(in the rows, 128 means zero)
Known rows, with every step that occurs
telo > bupibid > tagen > pogim: [108  95  79 116 129 150 154 147 157  97 110 109 104 138 165 151 120 144
 182 111 105 103  60 123]
pogim > telo > bupibid: [158 117 107 125 127 152 147 118 179  93 128 148 117 102 157 153 108 117
 155  83 107  79  65 114]
muda > sebaz: [156  99  65 150 106 148 150 109 129  69 132 137  89 127 158 163 138 118
 152 111  83 101  82 111]
telo > pogim > muda > tagen: [179 102  80 140  89 156 106 119 176 109 139  80 104 142 147 161  95  86
 107 135 136  91  66 124]
muda > sebaz > pogim > bupibid: [148  89  54 152 108 142 159 109 130  62 127 149  93 127 159 149 134 116
 163  97 103 105 120  97]
bupibid > tagen > telo > pogim: [134  79  81 149 104 148 131 132 161 106 110  83  87 151 136 139 135 131
 148 154  83 117  76 115]
bupibid > tagen > telo > pogim > muda > sebaz: [144  84  67 159 112 150 128 129 168 105 112  86  85 158 133 155 135 130
 153 152  77 107  74 113]
bupibid > tagen: [ 97  81  73 129 106 150 140 134 160  94 108  91  84 148 148 143 118 120
 141 134  92 107  75 105]
tagen > pogim > muda > sebaz: [128  92  71 125  98 158 120 128 154  86 127  91  95 142 179 161 120 128
 202 123  84 104  91 112]
muda > tagen > pogim > bupibid: [143  69 101 113  80 148 130 126 129  69 112  92 110 108 183 126 112 109
 166 113 161 104  95 142]
bupibid > tagen > pogim > muda > sebaz: [ 91  86  64 126 111 152 123 134 165  98 108  79  78 150 164 158 121 136
 185 136  84 106  71 105]
telo > bupibid > tagen > pogim > muda: [110  97  69 118 131 153 149 150 171 102 111 102 103 147 161 159 110 140
 179 109 102  96  63 120]
pogim > bupibid > tagen > telo: [133  71  75 153  98 149 162 126 148  90  91  98  83 127 158 111 146 117
 189 120 117 109  97 111]
pogim > muda > tagen > telo > bupibid: [178  87  69 134 100 164 132 148 183  85 123  90 124 162 135 161  78 104
 136 113 122  79  94 131]
muda > sebaz > tagen: [154 102  79 142 112 149 156  98 129  60 128 140  74 128 174 158 153 119
 121  90 107 104  63 114]
sebaz > tagen > telo: [156  83 108 134 102 155 158 121 150  70 116 109  89 149 168 128 147 126
 112 102 112 120  89 122]
sebaz > muda > tagen: [170  78  89 141  96 169 129 121 143  71 104 104 121 122 152 162  67 123
 121 115 130 117  81 143]
telo > bupibid > tagen: [124  96  71 125 130 151 162 145 162  96 112 119 103 143 150 152 114 132
 152 106 105  95  59 120]
muda > sebaz > pogim: [146  92  53 145 108 143 150 113 135  61 136 147 100 137 150 166 125 122
 143 104  85 106 118  97]
telo > pogim > bupibid > tagen: [151  95  84 154  96 144 131 104 151 113 117  96  81 117 162 127 142  97
 150 133 135 109  62 114]
telo > bupibid > tagen > pogim > muda > sebaz: [118  99  65 126 139 150 150 141 160  97 112 112  98 144 162 165 117 140
 184 107  97  92  55 120]
pogim > muda > tagen: [157  90  69 127  88 166 121 140 182  84 127  83 114 153 144 162  69  89
 120 113 128  77  93 119]
muda > sebaz > pogim > telo > bupibid: [154 105  67 145 128 142 152 109 149  68 137 165 109 119 149 172 120 128
 151  88  92  93  99  98]

Rows
[ 86  86  93 115 112 147 122 126 165  98 107  89  88 124 167 144 125 139
 185 131  90 109  70 105]
bupibid > tagen > pogim > telo
[136  85  73 151 106 152 125 136 176 110 112  77  89 162 130 149 128 128
 148 153  82 110  77 112]
bupibid > tagen > telo > pogim > muda
[118  87 111 115  97 153 153 111 135  71 107 102  77 120 207 116 153 123
 153  89 147 122  77 119]
sebaz > tagen > pogim > bupibid
[187  74  91 149 107 169 139 129 143  72 100 108 131 128 144 161  79 138
 136 115 123 119  85 156]
sebaz > muda > tagen > telo > bupibid
[120  97 125 109 106 154 137 107 152  75 118 111  85 115 200 133 142 130
 137  86 128 115  67 116]
sebaz > tagen > pogim > telo
[119  96 114 113  99 151 120 116 156  89 125 108 106 103 185 141 123 133
 200 115  93 110  89 113]
tagen > pogim > telo
[159  72  95 136  95 167 129 117 133  73  93  98 117 111 172 149  83 130
 163 115 143 123  85 148]
sebaz > muda > tagen > pogim > bupibid
[146 104  95 135 117 148 145  93 132  63 128 140  77 112 187 158 157 134
 151  88 106 105  62 115]
muda > sebaz > tagen > pogim > telo
[180  97  85 163 113 147 157  92 125  68 121 137  73 126 172 143 173 123
 139  99 113 109  68 124]
muda > sebaz > tagen > telo > pogim > bupibid
[196  73 100 142  82 147 131 124 140  79 120  94 116 122 147 129 118 105
 129 127 150 104  95 150]
muda > tagen > telo > pogim > bupibid
[115  89  79 116  91 162 118 138 163  95 123  76 102 146 177 152 107 124
 196 131  89 108 100 113]
tagen > pogim > muda
[164  85 102 129 111 166 125 116 147  77 100 110 127 107 165 166  73 140
 157 107 137 114  70 151]
sebaz > muda > tagen > pogim > telo > bupibid
[ 85  83  70 120 107 155 122 142 172 100 104  69  85 151 163 150 113 131
 180 139  87 106  76 103]
bupibid > tagen > pogim > muda
[138 113 100 126 134 149 143 120 183  97 120 138 108 107 152 154 110 124
 156  91 103  81  55 109]
pogim > telo > bupibid > tagen
[190  81  93 165  88 149 141 119 147 100 121 101 103 135 146 123 150 118
 170 140  99 118 104 131]
tagen > telo > pogim > bupibid
[159  81 105 129 101 166 116 115 145  74 102 103 124 105 167 160  73 136
 153 114 131 118  78 146]
sebaz > muda > tagen > pogim > telo
[149  87 111 103  99 148 122 125 149  72 122 107 123 104 172 148  99 121
 155 104 148  92  77 143]
muda > tagen > pogim > telo > bupibid
[123  76  65 132  94 144 159 131 151  73 119 125 114 133 156 125 107 105
 154  98 124 113 152  91]
sebaz > pogim > bupibid
[118  78  72 144  98 147 158 122 148  90  92 102  78 123 168 115 137 105
 178 112 127 103  86 107]
pogim > bupibid > tagen
[123  87  51 126  98 153 135 147 186  81 134 108 120 167 138 159  71 106
 129 108  98 101 148  83]
sebaz > pogim > muda
[125 102 110 108 115 150 131 122 156  92 124 120 112 104 185 145 122 140
 204 104  99 103  79 122]
tagen > pogim > telo > bupibid
[192  75  93 153  97 166 124 118 144  80 106  97 126 128 143 160  83 131
 127 130 125 124  84 154]
sebaz > muda > tagen > telo > pogim
[170 100  88 150  89 147 133 104 146 108 126 105  91 113 167 126 140  92
 149 125 137 109  76 121]
telo > pogim > bupibid
[135  86  50 152 113 140 158 111 132  66 119 142  88 128 155 152 135 120
 159 101 100 104 112  95]
muda > sebaz > pogim > bupibid > tagen
[149  81  59 128 105 151 137 153 184  75 132 110 135 167 130 160  67 114
 123 104 118  94 145 103]
sebaz > pogim > muda > tagen > telo > bupibid
[ 80  78  80 116 105 148 128 134 151  95 105  77  82 138 168 140 126 139
 179 141  91 117  78 108]
bupibid > tagen > pogim
[118  99  79 122 127 143 145 133 181  83 129 141 124 127 141 155  89 126
 138  88 105  98 118  88]
sebaz > pogim > telo > bupibid > tagen
[139  73 102 105  81 150 121 133 133  67 120  90 115 119 174 139 101 116
 147 121 145 105  94 141]
muda > tagen > pogim
[119  71  77 142 106 150 141 141 158  93 104  89  90 157 137 137 131 136
 156 142  74 115  91 112]
bupibid > tagen > telo
